What can hang from each mark:
vomez: govalen gupo nadak tata
govalen: gupo vomez
nadak: gupo tata vomez
gupo: nadak vomez
tata: gadu govalen gupo

Known rows, with every way that one mark hangs from another:
[nadak gupo [tata gadu] [vomez govalen]]: [ 2.05 -1.21 -1.89  2.02 -2.39 -1.40 -0.71 -0.42 -3.91 -1.05  1.97 -2.62
  5.76 -0.23 -0.87 -2.52  1.60 -0.79]
[nadak vomez]: [ 1.38 -1.45  0.21  2.14  0.59 -0.32 -2.77  0.18 -1.98  0.07  1.43 -1.52
 -1.43  2.07  1.52  2.18  1.13 -0.91]
[nadak [tata govalen]]: [ 0.47 -1.24 -2.48  1.21  0.79 -0.29 -1.58 -0.19 -2.46 -0.88  0.55 -0.36
  0.83 -1.18 -0.34  1.45 -0.19 -0.01]
[gupo [nadak vomez]]: [-2.24 -0.98  0.94  1.22 -1.54  0.18 -1.00  0.74  0.91  1.44  1.29 -0.59
 -0.95  2.15  1.03  1.74  0.87 -2.42]
[vomez nadak tata]: [-0.57 -0.30  1.96 -0.99  1.70  0.65  1.24 -2.02  2.04 -0.84 -1.42  3.58
 -2.44 -0.78  1.12  2.61  0.96  0.88]
[vomez govalen gupo nadak [tata gadu]]: [-2.11  1.09  0.56 -4.16  0.99  0.64  3.98 -1.09  1.39 -1.72 -2.13  5.46
 -0.96 -4.24 -0.11  1.74  2.64  1.68]
[govalen [gupo nadak] [vomez tata]]: [ 1.15  1.76  3.09  0.35 -0.70  0.32  1.34 -0.87  4.88  2.26 -0.66 -0.46
 -0.25  2.78 -0.10 -2.89 -2.88  0.18]
[nadak [tata gadu govalen gupo] vomez]: [ 0.89 -0.59 -2.92  1.20 -1.03  0.17 -0.75  0.93 -4.14 -1.06  2.44 -1.88
  2.77 -0.01 -2.08 -0.18  0.32  0.00]
[tata gadu govalen [gupo nadak vomez]]: [-4.62  0.65 -1.46  0.45 -1.25  0.88  0.62  1.36 -0.61  0.17 -0.38 -1.22
 -0.69 -1.63 -1.02 -0.51 -0.38  0.16]
[govalen [vomez gupo [tata gadu]]]: [ 2.30  1.33  1.75 -0.79  1.26  1.13  1.69 -2.30  1.60  0.41 -0.07  1.44
 -0.77  0.64 -0.54  2.09  1.89  3.90]
[tata gupo]: [ 0.96 -0.64  0.34 -1.64  2.12 -0.33 -1.33  1.36  0.22 -0.45 -0.84  1.91
 -3.46 -0.33  0.98  2.77  0.13  0.38]
[govalen [vomez nadak]]: [ 0.06 -0.19  1.90 -0.81  1.83 -0.44 -0.44 -1.35  2.70 -1.12 -0.09 -0.97
 -2.12  1.75  1.12 -0.45 -0.07  2.15]
[vomez gupo]: [ 0.88 -0.16  0.50 -2.19  1.91  0.64 -0.90  1.63  0.40 -0.13 -1.36  2.35
 -2.70 -0.75  1.40  4.16  1.20 -0.73]
[govalen gupo]: [ 2.11 -0.23  1.16 -0.73  1.76 -0.43 -1.56  1.74  0.03 -0.04 -1.85  0.00
 -1.39  0.42  1.48 -0.96 -1.87 -2.59]
[nadak tata vomez]: [ 2.88 -1.43 -0.17  3.50 -0.86 -0.31 -2.46  0.30 -2.31 -0.24  2.81 -3.00
  1.62  2.63  0.02  1.29  0.79 -1.67]
[govalen gupo vomez]: [ 3.76  0.52  1.70  0.40  1.58 -0.87 -1.87  0.44  1.28  0.25 -0.58 -2.96
 -0.86  2.93  0.91 -3.16 -2.82  0.09]
[gupo nadak]: [-3.30 -0.94  1.31 -0.94 -0.01  0.07  0.02  0.42  2.59  1.15 -0.79  2.16
 -2.37 -0.10  1.23  2.44  0.80 -1.61]
[tata govalen]: [-1.10 -1.27 -2.13 -0.27  2.10 -0.31 -1.93 -0.34 -1.94 -0.56 -0.84  1.13
 -2.18 -1.76  1.08  2.44  0.15  0.78]

Rows:
[-0.05  1.90  2.46 -1.08 -0.64  1.32  2.02 -0.97  5.24  2.15 -0.20  1.72
 -1.40  1.67 -0.18  2.36  0.27  2.03] => [govalen [vomez [gupo nadak] tata]]
[ 2.04 -1.24 -1.58  3.09 -1.09 -1.59 -2.06  0.21 -3.00 -0.96  2.80 -2.77
  1.80  0.58  0.01 -0.13  0.98 -0.69] => [nadak tata [vomez govalen]]
[ 3.36  1.02  2.19 -0.02  0.04 -0.38 -0.02  0.72  2.51 -1.19  0.11 -3.68
  2.36  3.02 -0.51 -5.26 -3.37 -1.02] => [govalen gupo [vomez [nadak tata]]]
[ 0.97 -0.65 -1.82  2.78  0.35  0.51 -1.47 -1.90 -2.90  0.30  1.23 -0.07
 -0.59  0.31  0.35  2.42  0.32  1.48] => [nadak [vomez [tata govalen]]]
[-0.66 -0.52 -1.49  0.25  1.81 -0.56 -0.73 -2.36 -1.63 -0.55  0.46 -1.30
 -0.57 -0.32 -0.27 -0.49  0.63  3.81] => [tata gadu [govalen vomez]]
[ 1.11 -0.41 -2.71  3.85 -1.68  0.36 -1.49 -0.47 -4.67 -1.12  0.42 -4.60
  5.31 -0.86 -1.25 -2.52 -0.32 -0.04] => [nadak [gupo vomez] [tata gadu govalen]]
[ 1.67 -1.25 -1.56  1.20 -0.73 -1.63 -2.40  0.13 -2.77 -0.46  0.61 -1.72
  1.64  0.08  1.39 -0.90  0.52 -0.35] => [nadak gupo [vomez govalen]]
[ 0.18  1.70  2.54  2.99 -1.64  1.18  0.56  0.69  2.15  1.75 -1.33 -1.97
 -0.23  1.57  0.29 -2.27 -2.75 -2.51] => [govalen [gupo nadak [vomez tata]]]
[-0.85  1.17  1.52 -1.10 -2.06  0.93  2.26  0.41  3.40  0.99  1.18 -0.73
  2.54  1.41 -1.85 -0.13  1.18  0.08] => [govalen [vomez [gupo [nadak [tata gadu]]]]]
[-3.16  0.23 -0.99 -0.24 -2.12  0.57  0.50  1.73 -1.26  1.11  0.00 -1.25
  2.19  0.18 -0.57 -3.47 -1.62 -3.69] => [tata gadu [govalen [gupo [nadak vomez]]]]
[-2.50  1.11 -0.14 -1.34 -0.69  0.00  1.16  0.14  1.62  1.05 -0.84 -1.57
  1.30  0.40 -0.89 -4.88 -2.65 -0.12] => [tata gadu [govalen [gupo nadak] vomez]]
[-2.97 -0.90  0.95 -0.11 -1.67  0.29  1.71 -0.18  1.38  0.60  0.57  1.24
  1.73 -0.48 -1.01  0.87  1.89 -2.06] => [gupo [nadak [tata gadu]]]
[ 1.07  0.59  0.34 -0.97  1.07 -0.87  1.69 -1.05 -0.79 -0.41 -1.93  2.41
  0.00 -2.60 -0.10 -2.39 -0.28  0.21] => [vomez [govalen gupo] [tata gadu]]
[-2.07  0.39  0.18 -1.32 -2.31 -0.98  2.35  1.65  1.05  0.09 -0.60  0.30
  3.30 -1.81 -1.32 -4.41 -0.95 -3.53] => [vomez [govalen [gupo [nadak [tata gadu]]]]]
[-0.07  0.17 -0.49 -1.88  1.46 -0.75  2.02 -1.42 -0.42 -0.90 -0.92  4.18
 -2.00 -3.39 -0.49  1.40  1.74  3.19] => [vomez govalen [tata gadu gupo]]
[ 2.29 -0.16 -0.59  0.96 -0.06 -1.60 -2.15  1.97 -2.28 -0.43  0.23 -2.53
  0.22  0.65  1.18 -3.09 -1.71 -2.45] => [nadak [vomez [govalen gupo]]]
[-4.30 -0.18 -1.78 -1.14 -1.69  0.63  0.68  1.35 -0.99  0.66  0.97  0.48
  0.16 -0.59 -1.06  0.35  0.35 -0.71] => [tata gadu govalen [gupo [nadak vomez]]]
[ 3.65  0.86  1.44  0.35  1.74 -0.11 -0.16 -1.81  2.23  0.38  0.43  0.42
 -2.68  2.02 -0.16  1.29 -0.72  4.66] => [govalen [vomez [tata gupo]]]
[-0.15  0.73 -0.19 -2.41  1.13  0.21  2.42 -1.12 -0.26 -0.56 -1.41  4.62
 -1.14 -3.81 -0.03  2.92  2.92  2.12] => [vomez govalen gupo [tata gadu]]
[-3.11 -0.16 -1.89 -0.53 -1.50  0.42 -0.66  2.13 -0.18  0.92  0.99 -0.07
 -0.86  0.30 -0.25  1.08 -0.98 -1.05] => [tata govalen [gupo [nadak vomez]]]
[-1.50  1.08 -0.70 -3.27  1.52  1.90  2.02 -0.37  1.04 -1.01 -2.28  4.51
 -1.57 -2.89  0.23  3.37  0.25  1.24] => [vomez gupo nadak [tata govalen]]
